What can hang from each mark
bufer: nasora
zoni: sifep
refiz: repum sifep
zosul: nasora
mumi: sifep
pomi: nasora
sifep: mumi nasora zoni
rudo: nasora
nofonuf: repum
nasora: bufer kaza pomi rudo sifep zomat zosul
repum: mumi nasora nofonuf
kaza: nasora
vobob: nasora
lagelo: nasora
zomat: nasora

Each row was made from one small tree. Brackets hold a mark, then the marks that hang from it, in alphabetical order. Every link used is in the known rows. Write each row's tree.
In the rows, zero is written as 128.
Known rows
[zosul nasora]: [134 127 141 135 109 128 106 153 127 122 129 128 127 144 120 110 138 133
 152 144 115 124 127 126 118 115 126 178 174 132 164 110 146 131 106 151
 107 140 161]
[refiz [repum mumi] [sifep [nasora bufer zosul]]]: [127 145 103 167 117 133 148 171 209  80 166 158 121  83 161 118 128 112
 134 135 133 143 106 155 184 135 120 150 186 183 153  88 109 146  96 111
  92 122 125]
[sifep mumi [nasora kaza] zoni]: [144 171 118 162 123 143 158 176 180 107 172 143 134 125 137 141 125 110
 119 147 136 161 121 162 137  83 156 172 191 165 195 106 121 191 101 108
  98 133 163]
[pomi [nasora rudo zomat zosul]]: [104 157  94 169 158  82 110 144 160  83 128 139 146  92 107 126  86 134
 137 149  96 132 117 139 148 126 123 151 155 134 136 123 122 155 104 126
 145 149 119]
[nofonuf [repum mumi [nasora rudo zosul]]]: [154 167 147 197 107  79 132 171 197 125 148 126 129 101 153 141 117 140
 114 157  97 173 110 152 151 123 101 184 164 164 156 141  93 161 104 124
 124 120  98]
[refiz repum]: [130 139 117 140 100 132 119 151 132  99 128 139 129 107 125 117 148 129
 120 128 132 115 123 119 139 143 126 149 162 140 166 126 150 139 115 109
  98 116 149]
[zosul [nasora bufer kaza pomi rudo [sifep mumi]]]: [132 152  84 190 132 142 170 171 202 141 148 150 111  68 133 122  83 145
 188 135 116 172 115 165 196 109 136 154 194 130 156  96 131 141  85 112
 158 171 190]
[zomat [nasora bufer kaza pomi rudo zosul]]: [131 161  68 181 145 112 160 151 215  89 150 136 138  70 144 139  69 109
 147 133  98 164 124 155 181  93 119 146 175 136  95 149 116 157 114  96
 126 132 114]
[kaza [nasora bufer pomi rudo sifep]]: [120 153  81 175 134 115 150 146 178 107 132 129 130  69 146 128 102 144
 182 129 126 148 113 133 166 119 113 162 158 108 117  90 143 130 126 106
 179 164 166]
[repum mumi]: [123 153 152 146 108 124 127 154 155 122 133 100 127 142 151 137 132 145
 127 142 119 140 122 140 130 129 145 174 172 134 164 110 137 157 112 144
 115 120 141]
[vobob [nasora kaza pomi zosul]]: [135 176  80 145 147 125 150 163 193  98 164 152 158  84 134 142 105 137
 158 127 112 127 126 133 164  67 132 181 187 165 102 137 125 149 135 121
 136 122 150]
[pomi [nasora zomat zosul]]: [ 96 147  94 157 162  98 102 143 158  87 129 146 148 110 113 121 111 129
 139 145 102 114 121 136 141 118 126 155 164 131 140 122 130 147 106 132
 131 141 113]
[nofonuf [repum mumi [nasora kaza rudo sifep]]]: [149 173 125 226 116 123 155 179 198 133 142 129 125  84 152 143 105 163
 127 140  97 194 106 175 172 120 107 176 185 142 178 125 103 162 109  93
 145 126 131]
[sifep mumi [nasora bufer kaza rudo] zoni]: [134 193 103 179 120 124 179 161 216  97 171 128 123  98 139 138  89 109
 129 153 138 177 120 166 157  99 155 151 181 159 167 111 101 204  98 101
 115 160 161]
[pomi [nasora bufer kaza]]: [100 156  87 155 149 141 157 130 187  83 149 129 124 117 130 125 106 129
 164 140 114 134 137 151 148 113 155 160 184 122 131 133 131 159 112 111
 101 158 139]
[sifep mumi [nasora kaza rudo zomat] zoni]: [129 190 101 186 138 120 152 179 184 100 154 143 144  98 117 135  92 117
 112 151 131 164 111 163 149 103 138 149 175 152 190  98 112 200  95 103
 137 153 156]
[nasora kaza rudo [sifep mumi]]: [135 161 112 179 112 133 163 179 178 132 135 135 128  75 127 139  88 160
 146 133 115 170 110 155 176 129 139 149 176 146 189 115 132 166 106 118
 141 130 172]
[zoni sifep]: [138 116 131 119 102 127 123 150 130  88 118 108 141 117 141 108 137 144
 127 143 129 126 119 110 141 141 112 166 144 134 144 110 139 164 126 127
 106 130 150]
[nasora bufer pomi rudo zosul]: [125 167  80 151 134  93 140 138 203  91 126 123 136  76 138 136  90 122
 150 143 115 142 120 132 167 114 126 143 153 138 100 137 125 157 117 110
 142 144 135]
[bufer [nasora zosul]]: [143 134 111 131 117 116 117 178 152  85 139 136 156 119 129 126 125 128
 124 134 116 115 106 123 119 118 122 178 165 152 150 128 147 142 118 135
 113 135 122]
[zoni [sifep nasora]]: [143 119 127 137 111 128 129 164 120  71 139 119 148 129 148 109 135 134
 129 140 133 140 123 128 136 109  99 176 156 138 147  93 128 168 113 131
 107 132 150]
[nofonuf repum]: [145 134 137 141 118 119 132 145 152 104 111 125 148 139 136 117 141 122
 126 140 114 133 116 122 129 137 115 163 153 128 165 146 133 149 118 117
  99 132 138]
[zosul [nasora kaza pomi sifep]]: [140 137  80 167 141 155 128 174 157 127 131 155 133  95 118 130 119 151
 173 125 105 141 119 146 165  85 129 170 196 128 152  97 155 126 108 110
 142 145 185]
[sifep mumi [nasora zomat] zoni]: [123 170 121 169 142 121 121 164 156 105 151 136 139 137 130 122 131 107
 111 155 148 141 114 148 135 104 127 152 168 140 200  88 126 181  91 112
 131 145 150]
[sifep mumi [nasora bufer] zoni]: [126 173 122 160 126 127 148 151 189 100 166 123 121 134 150 128 127  97
 127 153 154 152 119 152 137  97 142 157 172 145 177 100 117 188  93 114
 110 148 157]
[lagelo nasora]: [130 139 114 158 120 120 121 145 137 114 135 120 123 116 152 136 130 143
 141 133 128 122 140 129 118 125 113 174 162 121 159 128 140 136 121 143
 119 141 137]
[refiz [repum nofonuf] [sifep mumi [nasora rudo] zoni]]: [147 152 120 184  88 127 150 160 169  93 176 156 123  79 165 140 146 114
  97 133 154 174  93 165 192 148 123 149 154 171 206  98 120 189  84  89
 120 132 161]
[pomi [nasora kaza]]: [117 147 100 154 139 140 140 140 152  89 151 140 141 121 122 136 119 142
 150 133 110 134 132 148 138 105 154 170 183 128 149 132 141 158 114 121
  99 139 146]
[pomi [nasora bufer kaza rudo zomat zosul]]: [ 92 180  62 177 168  99 147 146 220  76 130 146 135  70 105 125  59 125
 154 150  92 141 123 157 167 121 141 141 175 141 110 133 105 162 109 113
 141 168 112]
[rudo [nasora zosul]]: [131 140 132 136 107 104 102 179 154  96 152 121 141 110 125 122 124 125
 131 143  90 110 114 131 156 108 132 195 160 160 150 136 134 151 127 150
 101 110 131]
[kaza [nasora bufer rudo [sifep zoni] zomat]]: [ 99 179  83 180 145 107 126 145 199 109 115 123 128  66 112 114 100 123
 145 152 124 142 104 125 144 129 117 145 153 120 147  77 129 161 126  92
 188 174 157]
[bufer [nasora rudo [sifep mumi] zomat]]: [127 145 110 191 128 117 128 185 142 113 127 129 144  89 129 113  97 153
 131 128 133 140  83 140 162 147 107 154 159 110 198  91 150 144  91 115
 182 156 151]
[bufer [nasora kaza pomi zomat zosul]]: [137 157  57 158 159 130 130 183 180  76 133 158 172  89 119 129 100 125
 132 125 110 120 110 136 146 106 125 168 185 141 131 122 148 136 111  97
 144 154 123]
[bufer [nasora [sifep zoni] zosul]]: [143 147  90 154 130 117 104 183 179  98 134 145 149  85 119 137 132 124
 122 137 120 130  85 119 132  99 122 166 167 155 173 111 146 162 130 100
 137 137 140]
[refiz [sifep mumi [nasora kaza pomi zomat zosul]]]: [144 148  74 170 163 141 163 192 202  90 167 187 162  76 141 123 103 121
 150 122 136 139 104 166 197  99 110 148 189 168 161  96 123 148  91 101
 121 138 148]
[mumi sifep]: [117 143 139 134 121 125 131 158 133 108 118 110 162 118 122 135 124 148
 133 140 123 142 111 131 121 131 108 166 153 148 153 118 146 157 121 121
 111 133 142]

Write each row's tree
[122 174  56 181 142 138 163 147 203 100 120 132 133  56 130 139  81 143
 165 124 115 160 115 150 190 104 129 135 173 120 124 118 136 159 125  80
 162 151 166] -> [nasora bufer kaza pomi rudo sifep]
[120 179 158 189  91 122 124 145 164 127 161  96 106 154 187 155 141 147
 113 140 115 165 135 175 145 118 130 198 165 129 170 117 113 161 100 139
 147 106 114] -> [repum mumi nasora nofonuf]
[113 185  51 173 159 106 153 154 228  88 116 142 147  56 117 130  58 124
 147 140 101 142 124 146 179 113 128 130 170 145  99 131 116 157 113  91
 155 153 127] -> [nasora bufer kaza pomi rudo zomat zosul]
[137 158  63 175 145 127 141 171 152  79 129 144 170  86 119 127  95 142
 130 123 128 133 101 139 151 123 120 163 173 113 138 113 155 145 114  93
 162 166 140] -> [bufer [nasora kaza pomi rudo zomat]]
[128 162 112 200  94 141 117 152 147 118 146 138 111 101 164 133 153 144
 120 115 119 151 125 158 174 127 102 157 160 128 184 123 128 137 103  91
 159 106 131] -> [refiz [repum [nasora sifep] nofonuf]]
[132 190  96 162 131 130 171 178 245  96 173 152 122  98 137 141 101  96
 131 155 124 159 125 163 152  81 157 156 193 192 162 121  94 195 100 110
  97 145 143] -> [sifep mumi [nasora bufer kaza zosul] zoni]
[137 149 111 177 128 122 165 188 158  88 141 136 149  93 134 106  85 143
 124 144 128 159 115 158 171 133 107 160 171 147 168  86 109 179  89 120
 135 154 152] -> [zoni [sifep mumi [nasora kaza rudo zomat]]]
[108 170  75 173 163  99 129 159 187  80 133 154 148  76  97 136  71 141
 140 142  85 141 123 154 155 119 137 154 176 144 133 131 116 161 109 118
 138 150 117] -> [pomi [nasora kaza rudo zomat zosul]]
[127 204 115 221 102 113 145 183 224 133 158 127 108  71 168 172  83 167
 119 127  70 200 121 199 186 107 131 179 183 166 161 122  91 172 106 120
 180 104 109] -> [repum mumi [nasora kaza rudo sifep zosul] nofonuf]
[158 141  95 201 139 127 127 154 156 120 138 147 142 104 156 122 148 139
 150 130 123 151 110 140 171  96  75 164 166 108 161 134 136 134 111  77
 151 127 144] -> [nofonuf [repum [nasora pomi sifep]]]
[116 130 118 179 138 130 136 156 145 121 156 137 125 116 140 131 129 155
 160 132 130 149 109 150 163 121 136 162 176 119 189 107 145 146  98 132
 132 142 165] -> [pomi [nasora [sifep mumi]]]
[168 174 108 202 132 121 154 192 241 139 161 170 127  72 136 137 128 123
 123 154 109 169  99 158 171  96 117 161 190 182 199 145 102 182 109  76
 121 124 131] -> [nofonuf [repum [nasora kaza [sifep mumi zoni] zosul]]]
[114 189  95 190 148 107 158 191 209 127 152 156 144  48 117 123  57 153
 152 131 106 153 103 153 194 101 118 150 182 168 157 112 105 155 112 126
 183 131 151] -> [vobob [nasora kaza rudo [sifep mumi] zomat zosul]]
[110 181  71 202 159 109 141 147 212 123 120 127 123  61 132 131  95 122
 146 149 146 157  92 145 191 123 121 118 156 112 166  94 132 181 102  72
 188 167 170] -> [nasora bufer pomi rudo [sifep mumi zoni] zomat]
[122 141  99 169 142 105 101 153 129 116 112 134 141 104 111 111 105 137
 154 145 118 129 117 129 148 119 109 159 163 109 143  96 146 129  95 128
 162 165 162] -> [zosul [nasora pomi rudo zomat]]
[143 122 113 169 131 140 125 175 143 149 146 151 122 112 138 122 135 151
 176 128 128 146 108 145 169 106 122 169 182 121 180  87 157 120  86 132
 152 143 194] -> [zosul [nasora pomi [sifep mumi]]]
[120 148 111 177 148 122 123 151 167 122 160 139 121 104 132 143 141 137
 147 146 136 151  97 143 154 108 148 160 171 127 201 103 145 178 105 107
 130 142 174] -> [pomi [nasora [sifep mumi zoni]]]
[117 166 117 166 126 110 134 149 139 112 141 123 146  86 128 124 100 161
 154 130 122 145 107 125 161  94 105 163 154 127 142 113 128 153 136 130
 170 125 170] -> [vobob [nasora rudo sifep]]
[115 145 114 154 133 108 130 143 184  97 138 122 131 116 150 116 101 100
 142 145 109 137 125 135 143 104 109 151 158 139 125 143 121 144 113 124
 106 117 103] -> [zomat [nasora bufer zosul]]
[117 140 115 189 132 105 140 155 149 121 155 133 125  93 135 137 104 159
 158 133 119 161 103 156 170 129 132 158 163 116 182 109 141 157  95 130
 149 142 169] -> [pomi [nasora rudo [sifep mumi]]]
[147 143  86 181 144 124 169 185 163  86 150 148 155  83 147 116  93 140
 131 135 138 165 115 160 188 121 104 154 174 136 146  85 119 171  83 103
 151 161 164] -> [zoni [sifep mumi [nasora kaza pomi rudo zomat]]]
[140 148  83 169 131  98 132 173 175 111 135 151 146  56 129 139 104 147
 167 129 103 147 112 128 157 109 107 174 164 143 123  97 141 124 127 118
 178 140 159] -> [kaza [nasora pomi rudo sifep zosul]]
[121 159  83 150 157 105 109 155 168  92 115 140 154  96 123 126 114 123
 136 141 115 112 119 123 152 112 113 148 161 134 129 121 141 140 115 112
 148 129 129] -> [nasora pomi zomat zosul]
[113 158  99 172 120 110 142 131 174 108 132 107 109  93 155 128  95 138
 153 142 126 137 133 136 138 135 113 154 154 117 132 133 123 148 123 134
 135 164 134] -> [lagelo [nasora bufer rudo]]
[116 147 108 150 138 141 114 169 151 117 114 142 139 122  97 100 110 132
 150 141 101 123 128 140 132 116 131 165 187 132 163 103 134 133 102 132
 121 153 153] -> [zosul [nasora kaza zomat]]
[105 177  40 180 178 132 144 161 230  99 106 154 146  52 118 125  77 123
 165 127  99 134 119 148 189 101 122 126 184 134 122 114 124 144 116  80
 170 145 138] -> [nasora bufer kaza pomi sifep zomat zosul]
[150 153 157 189 109 113 132 158 165 125 150 117 126 143 166 130 150 141
 121 151 120 158 115 152 136 122 104 188 173 134 175 132 116 152 103 124
 112 123 115] -> [nofonuf [repum mumi nasora]]
[102 202  57 181 159 109 137 164 252  97 103 140 130  34  97 130  61 117
 131 152  92 153 105 146 171 109 134 119 168 159 141 114 104 190 128  71
 163 153 138] -> [nasora bufer kaza rudo [sifep zoni] zomat zosul]
[109 188  95 141 135 127 166 155 222  90 160 136 137  93 130 122  89 124
 160 136 110 129 135 135 155  83 136 168 184 168 103 143 105 155 134 130
 121 135 133] -> [vobob [nasora bufer kaza zosul]]
[126 158  94 184 131 118 162 147 190 118 138 121 119  73 154 132  94 143
 167 135 136 161 105 147 194 122 124 135 163 114 153 108 136 154  98 103
 170 152 173] -> [nasora bufer pomi rudo [sifep mumi]]
[112 186  55 190 165 127 158 150 186  68 134 137 151  88 126 123  76 117
 151 134 121 154 129 163 168  95 116 142 175 115 117 105 117 163 101  89
 160 166 143] -> [sifep [nasora bufer kaza pomi rudo zomat]]
[ 82 168  76 170 167 134 147 130 184  77 133 137 134 112 119 116  94 125
 160 138 116 127 132 150 152 123 147 149 184 108 132 124 124 154 105 107
 126 167 128] -> [pomi [nasora bufer kaza zomat]]
[137 173  94 186 132 108 159 148 195  93 170 126 126 100 155 143 110 107
 138 152 156 168 111 155 165  92 133 148 167 134 150 103 120 190  94  95
 140 164 166] -> [sifep mumi [nasora bufer pomi rudo] zoni]
[107 166  50 185 168 130 134 182 219  94 134 145 142  53 116 119  86 122
 163 133  80 121 107 157 213  88 125 160 183 137 125 116 127 143 118  91
 167 143 140] -> [rudo [nasora bufer kaza pomi sifep zomat zosul]]
[156 153  64 160 129 115 145 186 181  79 149 151 165  69 125 149  89 139
 132 125 108 140 106 139 153 106 131 172 180 155 122 137 143 152 121 107
 132 149 136] -> [bufer [nasora kaza pomi rudo zosul]]
[137 133  95 177 129 121 111 162 137 127 127 139 131  84 121 126 112 154
 166 132 111 152 109 135 166 103 107 164 168 110 150  96 151 129 103 121
 166 147 188] -> [zosul [nasora pomi rudo sifep]]
[115 160 143 165  83 131 130 151 161 114 136 115 107 132 169 149 150 138
  98 128 116 155 128 158 157 160 145 170 172 137 178 114 130 147  92 126
 131 113 131] -> [refiz [repum mumi nofonuf]]
[144 135 103 168 119 113 174 153 166  80 162 123 129  95 175 110 108 130
 153 143 154 168 116 147 189 124 105 158 159 128 127  89 115 174  85 112
 137 165 166] -> [zoni [sifep mumi [nasora bufer pomi rudo]]]
[128 133 115 136 118 131 148 147 151  61 138 114 138 124 156  94 123 119
 145 144 138 141 128 129 146 114 104 163 158 129 129  94 115 167 105 123
 110 149 143] -> [zoni [sifep [nasora bufer]]]
[108 203  75 183 151 126 148 150 207  72 134 131 142  88 113 124  77 102
 122 158 122 157 120 157 146  95 132 139 171 140 142 102 105 199 109  84
 139 163 141] -> [sifep [nasora bufer kaza rudo zomat] zoni]
[142 154  98 172 133 101 163 203 188  82 147 151 150  73 131 113  72 131
 119 146 114 161 115 158 174 126 108 158 175 176 156  98  97 179  93 126
 135 144 135] -> [zoni [sifep mumi [nasora kaza rudo zomat zosul]]]
